What can hang from each mark:
q_687: q_440 q_698
q_198: q_440
q_729: q_440 q_563
q_241: q_143
q_440: q_190 q_198 q_687 q_729 q_818
q_698: q_687
q_233: q_828
q_563: q_729
q_828: q_103 q_233
q_190: q_994
q_336: q_818
q_103: q_198 q_828
q_818: q_336 q_440
q_143: q_241 q_440

In the rows, 128 means zero.
Known rows, with every way that one mark hangs from another:
(q_729 (q_440 q_190 q_198) q_563): [102 123 166 119 102 144 103 135 124 143 136 132 116  87 121 170  81 149
 115 156 170 129  97 161 163 104 118 132  78 114 158 151  80  89 129]
(q_818 (q_440 q_190 q_729)): [101 174 145 143 104 114 120 169 144 156 133 138 121 118 150 175  94 134
 137 105 204 118 124 146 106 100 131 127 139 102 138 176 125 137 137]
(q_729 (q_440 q_190 q_198 q_818) q_563): [ 97 130 183 130  96 130 118 136 126 142 130 139 102  71 127 176  79 143
 132 143 179 129  89 160 172 103 111 112  90  94 174 160  69 106 125]
(q_828 (q_103 (q_198 (q_440 q_687 q_729 q_818)))): [ 48 107 154 106 132 115 152  90 150 117  79  98 121  91 133 143 125 129
 161  80 140  94 125  81 127 141 130  90 119  78 128 130 134 125 157]
(q_698 (q_687 (q_440 (q_190 q_994) q_198 q_729))): [ 77 161 131 147 128 143  89 177 113 176 132 155 127 101 146 175  75 127
 129 102 213 110 138 139 121  90 152 128 137  75 169 142 109 156 139]
(q_241 (q_143 (q_440 (q_190 q_994) q_729 q_818))): [100 147 141 144 128  60 139 167 159 168 126 159 101  63 119 156  63 145
 107  72 187 121 139 129 161 109 143 129 161 114 150 183 118 160 131]
(q_241 (q_143 (q_440 q_198 (q_729 q_563) q_818))): [102 132 157 147 148  55 155 115 141 142 117 156 109  72  91 120  84 155
 141  89 147 122 105 105 180 143 138 100 128 140 172 146 106 149 152]
(q_687 (q_440 (q_190 q_994) (q_818 q_336)) q_698): [ 65 199 143 132 121 107 123 159 138 189 112 139 134 157 180 164  98 149
 144  97 193 133 182 150 102  97 104 101 129  46 170 167 113 160 147]
(q_828 (q_103 (q_198 (q_440 (q_190 q_994)))) q_233): [ 12 104 140  58 134 143  97 118 157 110  84 102 113  91 147 173 105 134
 114  79 178  89 144 115 111 121 103 130 123  90  65 133 133  57 135]
(q_143 q_241 (q_440 q_190)): [116 148 127 131 125  75 120 143 151 139 137 143 120  84 116 118  65 146
 105  93 142 122 141 116 158 107 150 142 140 141 121 158 120 118 137]
(q_563 (q_729 (q_440 q_190 q_198 q_687 q_818))): [115 148 148 150 109 115 126 137 128 153 129 142 121  76 125 154  92 129
 162 130 173 113 129 131 136  79 131 104 123 102 189 175  90 150 137]
(q_563 (q_729 q_440)): [131 143 148 115 124 119 118 147 134 143 126 120 144 137 112 115 160 147
 126 131 134 118 140 144 118  98 128 109 136 133 137 156 144 138 138]
(q_440 (q_190 q_994) q_198 q_729 (q_818 q_336)): [ 73 164 144 171 102 115 127 143  99 177 132 171  88  79 161 201  45 118
 142 103 217 101 162 130 113  91 115 109 138  59 205 185  82 181 150]
(q_729 (q_440 q_190 q_198 (q_687 q_698) q_818) q_563): [ 76 136 180 137 108 113 136 102 124 151 128 127 116  82 133 165  78 144
 157 153 166 144 105 133 171 107 116 108  60  83 206 159  63 120 146]
(q_336 (q_818 (q_440 (q_190 q_994) q_198 q_687))): [103 167 132 154 116 165 117 156 155 179 131 139 106  84 153 196  51 120
 155 106 179 139 141 125 137  79 136 127 128  73 183 170 105 153 109]
(q_698 (q_687 (q_440 q_190 q_198 q_729 q_818))): [ 82 167 147 159 129 123 111 168 111 156 125 159 122  97 147 165  87 122
 154  91 198 110 110 131 138 101 152 102 138  64 179 139  98 165 152]
(q_233 (q_828 (q_103 (q_198 (q_440 q_687 q_818))))): [ 41  91 154  90 159 119 137  73 144  95  64  99 123  87 129 144 126 124
 162  67 134 100 127  99 141 147 124 105 123  94 115 106 135  86 152]
(q_818 q_336 (q_440 q_190 q_198 (q_687 q_698) q_729)): [ 73 202 137 168 118 109 140 114 112 181 134 155 130 135 157 173  60 144
 180 121 187 116 163 102 100 103 125 104  95  87 203 175  95 166 192]
(q_241 q_143): [130 132 131 127 151 107 137 133 146 137 135 139 117 110 113 119 114 149
 105 114 128 125 126 120 151 138 136 133 133 156 124 120 131 132 129]
(q_241 (q_143 (q_440 q_198 q_687 q_729))): [116 129 117 154 153  71 154 115 138 151 131 151 119  69  86 123  75 147
 147 100 137 117 129  87 169 129 158 120 126 158 162 142 109 153 154]
(q_241 (q_143 (q_440 (q_687 q_698) q_729))): [103 142 125 141 159  47 164 111 149 153 121 137 137 108 102 104 111 154
 138  97 121 135 144  85 161 141 154 120 119 147 154 144 135 161 171]
(q_687 (q_440 q_190 q_198 (q_729 q_563) q_818)): [ 76 157 161 144 113 103 130 151 133 157 111 142 116  94 148 177  85 134
 164 107 212 124  97 141 127 114 122  95 117  64 184 148  95 136 137]
(q_143 q_241 (q_440 q_190 q_818)): [107 154 142 143 122  62 133 144 154 139 129 147 106  70 121 124  63 139
 124  80 149 119 132 115 169 106 144 125 153 118 140 168 108 135 131]
(q_818 q_336 q_440): [118 187 140 132 132 134 128 133 132 149 127 144 142 174 138 141 108 157
 144 114 136 108 143 130 110 117 118 111 132 119 148 154 128 143 154]
(q_440 q_190 q_687): [125 129 117 138 119 129 134 128 132 138 134 139 131  99 143 164  74 115
 135 136 146 128 121 110 137 118 141 145 108 106 153 138 100 122 134]
(q_103 (q_198 (q_440 q_818)) (q_828 q_233)): [ 19  96 164  77 152 131 129  78 140  81  58 104 108 101 135 133 138 145
 128  64 149  83 136 105 134 140 106  98 110 103 100 125 135 100 144]
(q_241 (q_143 (q_440 q_687))): [135 128 115 132 157  79 152 119 159 137 126 146 133  97  90 109  89 153
 127 103 104 125 126  95 178 138 156 132 129 164 137 133 124 138 141]
(q_198 (q_440 q_190 (q_818 q_336))): [101 174 159 144 106 140 137 144 132 138 129 148 121 117 165 153  77 132
 128 108 140  95 138 116 114 121 132  89 126  80 161 171 114 137 142]
(q_818 q_336 (q_440 q_190)): [113 195 137 135 116 136 116 149 135 155 133 156 137 154 155 167  76 151
 133 110 164 110 144 140 109 107 120 122 128 104 149 167 115 132 155]
(q_233 (q_828 q_103)): [ 74 103 143  90 160 115 113 101 126 105  92 121 132 115 131 144 155 121
 145  96 141 123 122 127 130 144 122 131 140 128  91  93 143  79 144]
(q_828 (q_103 (q_198 (q_440 q_190))) q_233): [ 22 103 142  59 137 134 105 105 154  93  83 102 124  99 139 156 121 135
 126  79 155  93 124 105 116 134 109 121 115  98  57 121 133  50 151]

Rows:
[117 175 149 133 114 148 118 169 163 155 126 136 121 121 155 168 104 135
 137  94 153 147 121 139 133 100 135 119 138  84 143 165 134 139 120] : (q_336 (q_818 (q_440 q_190)))
[ 93 152 142 153 118  96 153 113 132 148 122 136 121 102 161 152  89 116
 161 121 155 145 136 109 136 117 127 114 102  75 182 150  93 149 150] : (q_440 q_190 (q_687 q_698) q_818)
[ 92 129 190 116 129 106 156  96 139 140 115 109 135 126 121 130 142 152
 154 149 122 149 103 126 172 132 118  99  71  93 191 143 102 129 150] : (q_729 (q_440 (q_687 q_698) q_818) q_563)
[128 131 116 142 148  86 131 128 145 141 134 154 114  82  91 106  77 157
 122  98 129 119 133 117 172 126 145 129 133 172 127 143 111 129 133] : (q_241 (q_143 (q_440 q_198)))
[100 128 107 156 111 149 114 130 120 168 143 147 104  60 146 191  25 109
 138 137 191 119 150 121 129  89 131 152 110 100 176 154  74 135 114] : (q_440 (q_190 q_994) q_198 q_687)
[ 89 181 153 153 124 122 140 108 114 167 126 162 133 124 142 187  42 147
 169 126 181 107 118 101 117 121 128 108  83  92 216 161  85 149 181] : (q_818 q_336 (q_440 q_190 q_198 q_687 (q_729 q_563)))
[ 97 122 179 117 104 131 129 139 142 159 122 126 113  80 134 192  75 140
 125 145 177 134 101 148 171 100 122 129  93  71 189 169  81 120 115] : (q_729 (q_440 (q_190 q_994) q_687 q_818) q_563)
[110 163 132 126 137 143  96 172 130 148 128 147 152 136 145 147 103 135
 119 107 160 122 114 139 135 112 155 129 130  89 141 120 120 133 139] : (q_698 (q_687 (q_440 q_190)))
[ 37  99 163  85 151 122 123  87 147  95  67 101 117  94 132 138 137 129
 147  60 143  99 131 119 136 145 115 102 134 100  96 111 146  83 146] : (q_233 (q_828 (q_103 (q_198 (q_440 q_818)))))
[ 95 147 149 148 102 149 137 152 152 153 131 132 110  73 166 176  50 110
 135 119 169 106 141 113 117  99 142 112 129  72 172 176 107 139 109] : (q_198 (q_440 (q_190 q_994) q_687 q_818))
[108 182 140 145 136 116 154 121 127 158 124 143 145 160 134 157 107 149
 173 114 143 103 137  98 109 122 134 100 122 104 182 155 126 172 178] : (q_818 q_336 (q_440 q_687 q_729))
[ 82 170 170 142 153 123 131 124  95 149 108 161 145 143 131 142 110 146
 163  99 152 108 102 105 142 138 142  73 114  70 212 117 106 174 178] : (q_698 (q_687 (q_440 q_198 (q_729 q_563) (q_818 q_336))))
[ 90 130 151 143 111 113 126 118 105 147 129 147 109  82 137 173  70 122
 128 132 190 126 105 125 127 128 126 126  91 100 178 145  94 123 150] : (q_440 q_190 q_198 (q_729 q_563))
[ 44  93 150  74 154 131 112  86 142  97  71  98 127 105 126 135 139 133
 134  70 140 101 140 120 129 150 119 117 123 116  81 104 154  70 151] : (q_233 (q_828 (q_103 (q_198 q_440))))
[ 87 184 156 131 124 122 138 131 130 180 122 153 139 139 153 198  53 152
 140 123 189 113 137 112 106 114 125 123  99  74 208 171 107 157 165] : (q_818 q_336 (q_440 (q_190 q_994) q_687 (q_729 q_563)))
[ 12 101 141  73 141 122 127  94 151 100  80 102 127  89 137 169 118 127
 146  78 160  89 119  79 117 137 123 115 108  85  88 121 133  73 168] : (q_828 (q_103 (q_198 (q_440 q_190 q_687 q_729))) q_233)
[ 72 164 147 159 123 131 101 181 115 175 126 160 116  86 150 180  74 120
 142  91 222 109 130 141 129  88 146 110 147  54 185 152  98 170 135] : (q_698 (q_687 (q_440 (q_190 q_994) q_198 q_729 q_818)))
[ 35  86 130  57 158 116 115  84 141  89  73 101 125 118 118 142 156 138
 140  83 141 109 120 105 132 145 101 129 120 115  61  95 132  68 153] : (q_828 (q_103 q_198) q_233)
[ 93 146 116 153 147  67 146  85 131 149 133 132 124  88  98  87  72 146
 159 112 113 130 160  75 161 116 149 121 106 150 163 139 107 144 158] : (q_143 q_241 (q_440 q_198 (q_687 q_698)))
[100 164 144 141 111 126 126 149 120 163 125 160 109 112 167 185  61 126
 120 107 180 114 156 138 123 101 113 120 138  65 176 174  98 159 133] : (q_440 (q_190 q_994) (q_818 q_336))
[105 173 143 142 129  64 142 131 139 140 128 164 117  95 129 123  56 148
 122  79 134 112 145 103 163 113 138 113 144 110 158 169 107 148 158] : (q_143 q_241 (q_440 q_190 (q_818 q_336)))
[ 81 152 140 148 114 107 139 128 138 169 125 134 111  92 170 171  70 114
 148 122 181 144 162 122 127  98 119 128 113  61 187 167  93 158 130] : (q_440 (q_190 q_994) (q_687 q_698) q_818)
[ 81 150 188 137 103 119 148 139 139 134 119 132 116  93 157 160  94 123
 126 113 168 113 102 118 117 136 136  87 112  71 175 165 122 132 141] : (q_198 (q_440 q_190 (q_729 q_563) q_818))
[ 28  98 142  58 151 135 115  92 152  86  76  94 128 116 126 135 149 139
 136  82 135  90 124  97 118 146 107 109 118 112  58 110 146  60 150] : (q_828 (q_103 (q_198 q_440)) q_233)
[109 160 141 145 127 116 148 134 146 149 125 123 133 128 128 155 114 132
 169 117 162 116 121 111 116 114 141 117 130 113 161 152 131 153 144] : (q_818 (q_440 q_687 q_729))
[104 159 169 125 127 110 137 132 144 146 116 125 133 143 126 145 126 148
 146 120 166 126 104 129 113 132 125 112 117 117 156 149 135 136 143] : (q_818 (q_440 (q_729 q_563)))
[ 10 122 164  79 144 132 125  83 128  92  61 132 111 108 153 157 101 152
 117  62 160  74 149 105 127 134 104  99 101  83 119 140 121 102 167] : (q_103 (q_198 (q_440 q_190 (q_818 q_336))) (q_828 q_233))
[117 142 121 133 161  65 155 108 156 147 124 138 139 113  99  95 101 158
 134 103 102 139 145  93 169 141 151 126 114 158 141 136 126 142 155] : (q_241 (q_143 (q_440 (q_687 q_698))))
[119 123 159 134 114 126 144 135 139 133 128 119 120  98 118 151 129 135
 156 137 134 124 105 132 172 105 134 112 121 102 162 155 101 135 127] : (q_729 (q_440 q_687 q_818))
[ 83 172 143 169 122  54 143 127 119 153 132 172  99  67 123 138  40 142
 145  73 169  99 148  96 155 103 141 101 146 103 183 177  94 167 173] : (q_143 q_241 (q_440 q_190 q_198 q_729 (q_818 q_336)))
[ 74 173 167 157 130 106 178  97 120 150 115 127 137 142 154 127 121 132
 171 113 117 108 155  72 103 140 137  58 107  71 203 161 131 181 183] : (q_198 (q_440 (q_687 q_698) q_729 (q_818 q_336)))
[  4  94 175  63 145 122 123  79 133  93  61 111 116  98 140 158 118 152
  99  76 177  87 123 102 124 150 112 117  76  94 113 129 138  83 164] : (q_103 (q_198 (q_440 q_190 (q_729 q_563))) (q_828 q_233))
[122 132 121 158 153  76 157 114 149 142 128 157 109  59  93 118  65 146
 157  96 126 119 121  95 189 127 150 112 133 148 164 144  93 153 137] : (q_241 (q_143 (q_440 q_198 q_687 q_818)))
[121 141 149 148 123 115 138 124 124 145 122 132 124  96 110 133 124 132
 174 133 146 112 131 121 138  88 131  91 127 117 187 162 105 158 139] : (q_563 (q_729 (q_440 q_198 q_687 q_818)))
[ 94 166 129 165 107 123 128 142 134 164 141 145 112  84 140 186  51 123
 173 122 208 111 123 119 118  92 139 123 121 104 175 169  94 142 143] : (q_818 (q_440 q_190 q_198 q_687 q_729))
[ 96 155 167 137 125 112 153 110 124 150 125 126 136 142 131 139 135 153
 165 136 118 130 142 118 155 114 121  91  99  88 187 157 103 156 170] : (q_729 (q_440 (q_687 q_698) (q_818 q_336)))
[ 87 170 136 164 151  56 166  73 123 153 125 151 121 101 111  94  63 153
 178  95 110 120 167  65 165 122 140  89 115 120 200 151  92 172 182] : (q_143 q_241 (q_440 q_198 (q_687 q_698) (q_818 q_336)))
